Each row was made from one path, in order. Every step used is in the known rows, and no mark comes twice. Write each row's path.
(in the rows, 128 means zero)
Known rows
L M: [131 100 139 129 102 139 110 148 133 134 112 142 120 121 141 105 116 145
 109 132 125 139 118 121 126]
E L M Z K: [ 76  41 157 109 132 164  93 139 138 115 142 125  67 138 165 136 156 174
  63 162 111 144  99 138 116]
K Z M L E S: [153  77 130 148 141 169 196 132 168 104 172  97  61  60 183 179 140 128
  84 174 150 132 139 130 116]
H E L: [111 108  97  91 122 149  90 105 142  97 132 135 108 145 152 169 137 151
 130 133 124 105 151 138 154]
K Z M L E H Y: [152  90 108 144 154 203 165 139 133  85 160  75  79  60 215 220 137 170
 123 154 164 142 111 130 135]
W K S E L M: [112  92 143 181  71 159 116 125 157 153  91 184  73  97 147 125 131 170
  85 131  85 181 130 193 149]
M Z K S: [104  68 148 151 137 146 168 131 129 136 177 107  86 126 143 112 162 130
  79 142 103 162 108 162 132]
S K Z M: [168 133 135 146 114 164 145 150 123 150 167 105 104 107 133 152 179 113
  93 144 105 183  92 161 141]
H E S K W: [145 146 137 107 104 156 109 103 174 164 136  82 120 136 124 135 171 117
 128 120 140 194 133 179 170]
E L M: [111  90 133 107 119 146  78 132 136 120  97 158  93 127 146 139 121 174
  94 136 112 126 121 121 125]
K Z M: [161 122 123 163 118 163 173 147 124 128 167 121 109  92 139 166 141 110
 100 154 121 137 109 141 132]
E S K: [134 130 152  76 126 134  85 117 137 146 123  82 102 134 125 106 170 125
 116 122 134 190 127 147 134]
E L M Z: [ 94  46 138 119 113 154  93 133 131 119 134 151  78 129 178 121 119 186
  78 163 125 124 113 128 128]
K Z M L E H: [146  85 119 157 145 168 185 142 154 105 157  94  72  59 186 213 138 161
  95 169 143 118 126 141 123]
W K Z: [131 128 122 190  87 153 169 120 156 161 133 139 134 107 139 145 129 122
 102 155 118 150 112 181 153]
S E L M Z K: [ 82  45 164 116 122 176  95 144 134 125 134 138  57 116 159 128 168 176
  94 144 115 159 108 157 113]
W K Z M L: [141 116 109 212 106 141 194 127 156  94 184 127  89 101 172 173 134 135
  75 192 118 153  95 177 147]
L E S K Z M: [168 104 155 118 115 191 151 141 160 159 163  89  82  76 155 164 177 101
  86 149 131 187 128 145 127]
W K Z M L E: [146  91 119 221 107 162 206 129 181 111 187 137  86  80 191 199 133 132
  73 194 116 141 119 162 136]
M L E: [124  84 124 145 150 130 150 120 160 107 135 136  99 104 172 153 123 149
 116 149 130 113 144 114 120]
X E: [137 120 144 130 117 112 153 109 144 128 130 154 130 106 134 110 147 122
 144 148 138 103 125 114 129]
Z K: [111 130 142 120 145 134 123 132 135 125 139 104 117 138 117 141 162 118
 111 125 113 147 112 136 116]
X E L M Z K: [ 88  36 166 109 117 147 121 120 156 117 144 153  69 118 173 121 172 173
  81 179 120 120  99 127 116]
E X: [114 121 122 112 125 135  95 122 126 150 107 141 115 142 130 148 128 121
 124 130 135 127 126 118 128]
X E S K Z M L: [171  97 145 121 124 135 174 112 158 109 175  97  62  72 164 134 200 128
 100 188 144 171 100 152 139]
E L: [113 113 124 111 142 134  94 115 138 119 113 138 101 134 132 159 133 155
 109 133 120 113 130 132 126]

Which path is each row?
[141  85 135 186 112 169 200 114 187 105 176 107  62  70 195 185 138 125
  68 193 141 154 132 166 135] -> W K Z M L E S
[ 97  43 159 155 110 158 152 150 133 140 158 124  79 115 156  91 148 148
  63 147 101 174 100 154 131] -> L M Z K S
[131 114 137 138 121 149 144 133 124 151 100 111  92  75 124 139 146 153
 149  93 123 165 143 178 140] -> K S E H
[ 96  64 174 165 110 183 123 136 161 158 132 145  70 108 145 151 169 171
  84 146 110 174  94 184 118] -> S E L M Z K W
[ 91  56 151 140 137 169 145 122 133 137 150 128  49 112 143 141 181 156
  95 132  96 164 119 185 126] -> M Z K S E L
[ 94  64 171 157 122 168 118 133 170 144 139 134  81 129 148 161 152 167
  54 164 110 157  87 166 119] -> E L M Z K W
[128  86 113 206 105 163 169 123 177 131 161 150  73  95 196 216 132 122
  62 191 121 138 115 151 133] -> W K Z M L E X
[141 116 133 158 113 148 163 133 128 157 126 143 100  91 121 114 144 127
 142 103 112 161 134 160 138] -> K S E
[163  92 118 128 147 206 131 143 133 106 159  62  76  76 209 207 176 172
 112 145 146 188  99 145 144] -> S K Z M L E H Y
[125 122 144 105 125 117 133 111 141 125 111 119 122  89 140 140 149 148
 152 142 154 105 133 131 135] -> X E H
[124 126 130 191  92 127 162 114 151 144 136 146 119 120 135 120 123 121
  91 138  99 168 124 177 154] -> W K S
[150 117 149 102 117 160 127 120 142 179 121  82 102 106 126 124 175 121
 111 129 134 192 114 167 146] -> E S K Z
[110  57 144 137 103 151 126 145 121 129 151 139 104 122 174  90 114 162
  95 156 137 140 110 129 133] -> L M Z
[163 127 146 112 118 169 135 139 134 144 159  74  84 100 135 144 182 104
  92 147 128 200 107 162 137] -> E S K Z M
[160 125 119  90 104 185 133 125 141 131 179  72  90 109 150 152 185 107
 113 141 132 190 128 169 170] -> H E S K Z M
[ 90  56 142 138 111 187 115 120 175 127 158 130  86 141 167 168 155 169
  73 160 116 144 108 173 150] -> H E L M Z K W
[156  80 119 183 137 167 201 141 158 108 177 128  80  69 180 191 136 132
  88 174 125 119 121 129 122] -> K Z M L E
[132 126 125  57 116 152  81 104 143 132 140  73 109 144 142 112 171 123
 139 119 141 175 148 153 167] -> H E S K
[149 150 166 126 120 140 112 114 166 173 115  88 115 124 112 130 171 118
 110 122 138 201 115 173 138] -> E S K W
[105  71 153 160 125 165 177 134 126 150 169 117  75 104 136 108 174 131
 112 127 104 179 116 181 128] -> M Z K S E
[144 139 121 199  88 161 183 138 144 130 173 134 114 105 147 168 136 109
  84 170 114 155 104 175 145] -> W K Z M
[ 89  62 149 144 121 167 138 131 123 167 145 121  62 117 141 129 175 125
 103 127 112 176 112 171 126] -> M Z K S E X
[167  85 125 163 131 170 168 139 157 125 178 114  76  85 176 179 182 134
  83 168 105 166 108 143 127] -> S K Z M L E
[134  90 138 123 152 142 153 129 162  68 168  95  59  89 182 169 133 132
  96 169 154 128 150 113 109] -> Z M L E S
[124 102 136 111 130 119 120  96 150 118 117 167 102 110 143 146 153 145
 131 154 123  93 131 118 123] -> X E L
[144 126 165  78 113 117 113  99 155 145 120 108 104 107 132  89 188 122
 136 141 145 169 127 136 135] -> X E S K
[178 119 158 110 106 151 165 122 150 148 161 104  85  79 141 125 201 100
 110 169 137 177 105 149 139] -> X E S K Z M
[154 152 150 160 117 133 122 127 157 179 125 118 138 136 107 143 168 122
 112 122 115 184  99 170 137] -> S K W
[142 116 116 146 147 120 152 138 126  60 175 112  85 123 158 152 134 140
 101 164 132 126 113 126 122] -> Z M L
[155  82 120 150 130 170 131 139 154 149 156 122  65 103 182 197 178 125
  73 164 111 166 104 131 128] -> S K Z M L E X
[122 130 136 112 126 149 113 133 120 137  97 105 107  93 130 149 143 156
 166 107 149 146 142 160 131] -> S E H
